Each row was made from one small tree. Brackets hold a mark, then the marks that hang from it, in alphabetical order. Every link used is in the known rows. Write each row's tree.
Known rows
(S T): [ 0.37  0.03 -1.46  2.44 -1.35 -0.60  2.10  1.04  0.05 -0.07 -0.71  0.16
 -0.10  1.36  0.71  0.79  1.00 -0.89  0.34 -0.35  0.01  0.52  1.70]
(B (H F)): [ 1.87  0.50 -1.06  2.43 -2.41  2.42  1.07 -1.34  2.78  1.71  0.14 -2.12
 -1.35  0.21  2.21  0.26 -2.76 -1.10 -0.40  1.35 -1.69 -3.04 -1.72]
(T (G (A F) (C B))): [-5.75 -0.35 -5.95 -3.83 -0.88  5.37  2.54 -0.37  2.89  2.58 -0.80  2.09
 -5.92 -1.36  0.29 -0.91  1.87 -2.16 -0.13  2.46  2.11 -2.05 -1.92]
(S J (T (G A (C F)))): [-3.32 -1.97 -7.28 -0.15 -3.79  2.81  3.79  2.18  2.35  2.14  0.04  0.57
 -3.38 -1.35  1.09  1.23  1.64 -3.37  1.02 -1.87  2.00 -1.28 -1.33]
(S J (T G)): [-0.16 -1.92 -3.95  2.77 -2.54 -0.31  3.38  2.32  0.26  0.65 -0.47  0.92
 -0.95  1.91 -0.35  2.38  2.17 -2.08  2.12 -2.06  0.11  0.65  3.40]
(F C H): [-1.67  2.33  1.29  2.88 -0.08  0.84 -1.00 -0.20  1.31  0.58 -1.16 -0.28
 -0.06 -1.91  2.22 -0.87 -1.39  1.12 -2.33  2.90 -1.91 -0.42 -3.84]
(T (G (C B (F A)))): [-1.47  2.51 -2.37 -1.68  0.78  2.95  1.43  0.55  0.87  0.92 -2.88 -0.05
 -4.28 -3.94  2.76  0.05 -0.17 -1.01 -1.80  2.42  0.62 -3.14 -5.73]
(B H): [ 1.81  0.47 -0.58  1.22 -0.78  0.60  0.90 -0.77  2.17 -0.27 -0.59 -0.81
 -0.59  0.75  1.01  0.63 -1.78  0.00 -0.58  1.30 -0.83 -1.18 -0.14]
(F A C H): [-0.21  3.80  2.17  3.18  0.66  0.13 -0.75  0.52  0.03  0.08 -1.86 -0.04
 -1.21 -2.74  2.71  0.18 -2.15  1.01 -3.95  4.26 -2.63 -0.29 -5.74]
(F A (C B)): [-1.00  2.31  1.13  2.45  3.02  0.94 -0.12  0.95 -0.18  1.15 -2.21  0.28
 -1.86 -1.56  3.51  0.51 -1.48  0.90 -3.51  4.31 -1.00 -0.99 -5.97]
(F C (H B)): [-1.90  2.71  1.81  4.71 -1.48  2.52  0.01 -0.04  1.67  0.45 -1.19 -1.75
 -0.82 -1.13  2.80 -1.09 -3.73  0.15 -3.37  4.39 -2.69 -1.36 -4.72]
(S J): [-0.48 -0.79 -1.07  1.29 -0.02 -0.33  0.57  1.30 -0.21  1.01  0.22  0.08
  0.30  1.25  0.89  1.89 -0.56 -0.90  0.35 -0.86 -0.44  0.55  0.18]
(B (C F)): [-0.60  0.32 -0.96  1.58  0.18  0.87 -0.49 -0.10  1.89  2.66 -0.97 -1.51
 -0.40 -1.76  2.70  0.72 -3.75 -1.18 -1.26  0.52  1.46 -1.71 -2.33]
(G (C B)): [-2.37  1.16 -1.39 -1.85  1.04  2.67  0.92 -0.62  0.85  0.50 -1.21  0.26
 -2.42 -0.75  2.89 -0.80  0.88 -0.47 -1.35  2.04  0.38 -1.82 -3.77]
(A F): [-1.35  1.22 -1.83  0.08  0.00  0.44  0.21  0.10  0.27  1.23 -0.75  0.41
 -0.86  1.03  0.41  0.67 -1.21 -0.40  0.29  0.72  0.21  0.47  2.02]
(J F): [ 2.15 -1.04  0.62 -0.55  0.00  0.27 -1.81 -1.99 -1.21 -0.77  0.53 -0.21
  0.67 -0.75 -2.19 -0.14  1.34 -1.12  2.81  0.52  0.83  1.00  0.96]
(C B F): [-1.58  1.55 -0.51  1.19  1.63  1.84  0.06  0.70  1.53  1.86 -2.56 -1.27
 -0.32 -0.98  3.23  0.13 -1.43  0.02 -1.22  1.98  0.59 -2.08 -3.12]
(A (F H)): [-1.82  3.42 -0.38  1.38 -0.80  1.13 -0.09  0.11  1.58  1.05 -1.91  0.25
 -1.07  0.12  1.61  0.29 -1.54 -0.27 -1.02  2.64 -1.69  0.13  0.13]
(J (F A (H B))): [ 2.90  2.98  3.42  2.96 -1.16  1.50 -0.80 -1.38 -0.76 -1.89 -1.12 -1.68
 -1.67 -1.41  0.11  0.49 -2.08 -2.00 -1.45  5.47 -2.53 -0.03 -3.42]
(G A): [-1.66 -1.54 -1.42 -1.24 -0.68  1.31  0.38  0.27  1.27  0.83  1.27  0.93
 -1.50 -0.73 -1.09 -0.55  0.66 -0.84 -0.67  0.56  0.73 -0.22 -1.41]
(H (B C) F): [-0.29 -0.06 -0.47  3.90 -2.66  3.91  1.19 -1.08  2.03  3.00  0.79 -3.32
 -2.66  0.06  3.15 -0.02 -5.22 -3.05 -1.97  2.30 -0.65 -3.47 -3.28]
(H (F C)): [-1.04  0.38 -0.53  2.57 -0.74  2.06 -0.71 -0.59  0.86  2.52  0.54 -1.38
 -0.71 -1.69  2.48 -1.26 -2.19 -0.22 -0.67  0.85 -0.81 -1.85 -3.65]
(J (F C)): [ 0.92 -0.94  0.54  1.01  0.67  0.64 -2.57 -1.95 -1.15  0.08  0.48 -0.19
  0.59 -2.04 -1.21 -0.78  0.23 -0.27  1.76  1.29  0.77  0.67 -1.25]
(S (J (F A)) (T (G C))): [ 2.25 -1.00 -3.88  0.34 -2.32  0.49  2.40  0.21 -2.16 -1.01  0.11  1.04
 -3.08 -1.16 -1.00  2.45  3.22 -3.72  2.98 -0.21  0.81  1.02  0.56]
(A (F (H B))): [-2.16  3.95  0.11  3.00 -2.01  2.61  0.98  0.16  1.97  0.85 -1.83 -1.41
 -2.06  1.03  2.05  0.05 -3.75 -1.18 -2.26  4.28 -2.34 -0.66 -0.69]

Write each row's tree
[-4.50 -1.77 -8.78 -0.64 -4.04  2.80  4.77  1.72  1.91  2.42  0.36  2.03
 -4.78  0.79  0.12  1.77  2.18 -3.71  1.61 -0.94  1.68  0.02  2.01]  (S J (T (G (A F) C)))
[-3.78  2.60 -1.47  0.03 -3.35  5.30  1.09 -0.15  3.78  1.07 -0.49 -1.99
 -3.48 -2.95  3.01 -1.61 -3.21 -2.03 -3.69  3.95 -0.71 -3.02 -7.33]  (G A (C (F (H B))))
[ 0.67  3.53  3.02  3.32  2.19  1.69 -2.25 -1.15 -0.19  0.17 -2.99 -0.08
 -1.64 -3.33  2.60 -0.07 -0.71 -0.21 -2.33  6.94 -1.93 -0.66 -6.58]  (J (F A (C B) H))
[ 2.13  2.26 -0.06  4.17 -0.88  1.79  0.41 -0.70  1.84  1.87 -0.56 -1.79
 -2.39 -1.67  3.80  0.61 -4.68 -0.24 -2.81  3.58 -2.55 -2.79 -5.96]  (B (H (F A C)))
[ 1.12  0.73 -1.62  2.69 -0.63  1.55  0.52 -0.72  3.88  2.45 -1.32 -2.34
 -1.12 -1.05  3.69  1.62 -5.39 -1.25 -1.75  2.03  0.71 -2.89 -2.51]  (B (C F) H)
[-4.53 -1.08 -6.10 -4.31 -2.58  3.79  2.07 -0.62  2.19  1.80  0.89  2.03
 -5.03 -1.91 -1.76 -1.15  1.66 -2.20  0.78  0.25  1.94 -0.97 -0.28]  (T (G (A F) C))
[ 2.20  0.90  0.09  4.23  2.35  1.52 -0.35 -0.42  0.44  1.12 -1.97 -0.66
 -1.75 -0.51  3.09  2.94 -2.52 -1.13 -1.14  4.99 -1.30 -0.65 -4.92]  (S (J (F A (C (B H)))))
[-6.06  2.81 -3.19 -1.57 -0.51  5.27  1.40 -0.46  3.59  2.65 -1.87  1.32
 -4.89 -1.33  3.55 -0.86 -0.04 -1.49 -2.84  5.49 -0.23 -1.94 -4.96]  (G (A (F H)) (C B))
[-5.51  0.97 -4.53 -3.01  0.36  4.59  1.54 -0.42  2.49  2.71 -0.78  1.40
 -4.83 -0.56  2.29 -0.61  0.27 -1.69 -1.52  3.32  1.51 -1.54 -3.42]  (G (A F) (C B))
[ 0.16  1.50  2.32  4.04 -1.52  2.77 -2.00 -1.89  0.52 -0.41 -0.58 -1.90
 -0.40 -1.81  0.64 -1.20 -2.28 -1.05 -0.70  4.83 -1.87 -0.23 -3.83]  (J (F C (H B)))
[ 2.96  2.83  3.05  1.46 -0.01 -0.03 -1.80 -1.49 -1.31 -1.53 -1.33  0.10
 -0.74 -2.48 -0.56  0.69  0.27 -1.05 -0.41  3.84 -1.70  0.74 -2.51]  (J (F A H))
[-1.51 -2.48 -4.16  0.42 -3.18  1.28  3.30  1.39  2.09  0.72  0.41  1.66
 -2.89 -0.19 -2.05  0.06  3.32 -2.11  1.15 -0.53  1.15 -0.45  2.01]  (S (T (G A)))
[-0.76  1.16 -0.53  3.03  1.50  2.48  0.69 -0.32  3.19  1.46 -2.13 -0.82
 -1.51 -0.03  4.06  0.43 -2.58  0.76 -2.39  4.12 -0.91 -2.49 -4.10]  (F (C (B H)))
[ 2.48  2.24 -0.55  3.06  0.26  0.62  0.73 -0.09  2.81  1.87 -2.03 -2.20
 -2.09 -1.78  4.29  2.73 -6.31 -1.32 -3.30  3.28 -0.10 -2.59 -4.41]  (B (C (F A)) H)
[ 2.49  2.42  3.09  4.09 -1.14  1.89 -0.75 -2.00  0.03 -0.23 -0.95 -2.17
 -2.44 -1.85  1.34  1.09 -4.12 -3.08 -2.44  6.35 -1.56 -0.88 -4.47]  (J (F A (H (B C))))
[-4.45 -0.10 -3.13  0.33 -0.09  2.22 -0.14  0.12  2.10  3.08  0.42  1.11
 -2.02 -0.85  0.61 -0.68 -1.75 -0.34 -1.04  1.86  0.98  0.05 -1.79]  (G (A (F C)))
[ 2.09 -1.87 -1.88  3.31 -1.36 -0.70  0.84  0.34 -1.43  0.10 -0.01  0.04
  0.61  1.75 -0.70  2.52  1.80 -2.77  3.49 -0.73  0.68  1.97  3.01]  (S (J F) T)
[ 0.95  1.45  1.58  1.89  3.06  1.08 -1.81 -1.16 -1.38  0.41 -1.67  0.16
 -1.39 -2.46  1.42  0.10 -0.22 -0.40 -0.78  4.95 -0.14 -0.12 -4.87]  (J (F A (C B)))
[-0.62  4.32  2.74  4.89 -0.68  1.59  0.21  0.82  0.69 -0.10 -1.83 -1.56
 -1.79 -1.72  3.20 -0.16 -4.56  0.05 -5.06  5.70 -3.58 -0.86 -6.59]  (F A C (H B))
[ 2.93  1.53 -0.42  3.83 -1.30  2.11  1.43 -1.03  2.51  2.73 -0.30 -2.30
 -3.59 -0.89  4.07  1.87 -5.21 -2.28 -2.84  3.67 -1.45 -3.69 -4.47]  (B C (H (F A)))
[-2.31  1.04 -0.37  3.12  0.73  3.44 -0.49 -0.33  1.44  3.59 -1.02 -1.38
 -1.55 -1.27  4.29 -0.99 -1.83 -0.07 -1.62  3.02 -0.93 -3.08 -5.34]  (H (F (C B)))
[-6.26  1.46 -3.10  1.56 -0.44  4.83  0.94  0.27  4.28  3.75 -2.56  1.78
 -4.48 -2.14  1.92 -1.02 -0.30 -0.61 -2.26  5.45 -0.58 -1.93 -3.73]  (T (G (A (F (C B) H))))
[-3.34 -1.09 -4.66 -3.94 -2.50  3.60  1.32 -0.27  2.58  1.62  0.61  0.32
 -3.55 -4.25 -0.80 -1.47  1.10 -1.97  0.38 -0.49  2.39 -2.23 -3.65]  (T (G A (C F)))
[ 0.90  1.28 -0.82  3.06 -0.40  3.80  1.39 -1.00  3.46  2.36 -1.47 -1.99
 -2.39  0.58  4.35  0.36 -2.41 -1.19 -1.26  3.45 -1.63 -4.18 -3.47]  (C (B (H F)))
[-1.49  4.48  2.35  3.80  2.25  1.41 -0.24  0.97  0.89  0.89 -3.65  0.17
 -2.16 -2.29  4.72  0.21 -1.73  1.18 -5.06  6.23 -2.86 -1.47 -7.37]  (F A (C B) H)
[-2.90 -2.31 -4.10 -4.28 -2.50  3.33  1.87 -0.65  1.79  0.48  1.68  1.58
 -4.13 -2.79 -1.97 -1.70  2.74 -1.70  0.40 -0.18  1.70 -1.45 -1.98]  (T (G A C))
[-0.45  5.55  1.88  2.99  1.87  1.50  0.04  1.30  1.50  1.17 -4.54 -1.05
 -1.56 -2.55  4.88  0.93 -2.47  0.14 -4.19  5.41 -2.08 -2.30 -6.72]  (C B (F A H))
[ 1.68  3.77  0.15  2.59  1.82  1.52  1.04  0.84  2.51  1.14 -3.87 -1.64
 -2.28 -0.82  4.57  2.09 -3.87 -0.02 -3.19  4.64 -1.16 -3.20 -5.48]  (C (B H) (F A))
[ 1.57  1.51  2.44  2.63 -1.91  2.47 -1.05 -2.06  0.44 -1.31 -0.49 -1.84
 -0.51 -0.63 -0.43 -0.55 -1.32 -1.97  0.15  4.23 -1.64 -0.32 -1.56]  (J (F (H B)))
[-6.11  1.72 -4.43 -2.41 -1.64  5.90  2.21 -0.43  3.91  2.38 -1.95  2.05
 -6.17 -2.16  1.79 -1.21  1.56 -1.88 -1.60  4.65  0.23 -2.29 -3.45]  (T (G (A (F H)) (C B)))
[-4.08  0.90 -3.69  2.02  0.93  4.42  1.39 -0.08  4.96  3.76 -1.86  0.39
 -3.77  0.42  3.47  0.45 -3.24 -0.55 -2.74  5.48  0.16 -2.05 -3.69]  (G (A (F (C (B H)))))
[-0.91  2.60  0.59  3.16 -0.75  1.38 -0.75 -0.19  2.91  2.54 -2.11 -1.74
 -0.55 -2.54  3.81  0.54 -3.90 -1.21 -2.68  2.84 -0.21 -2.16 -3.88]  (B (C (F H)))
[ 0.61  1.98 -0.11  1.96  0.74 -0.12 -0.31  0.65  0.80  2.09 -1.57 -1.47
 -1.56 -2.50  3.26  1.72 -4.28 -1.13 -2.86  1.90  0.58 -1.54 -4.38]  (B (C (F A)))
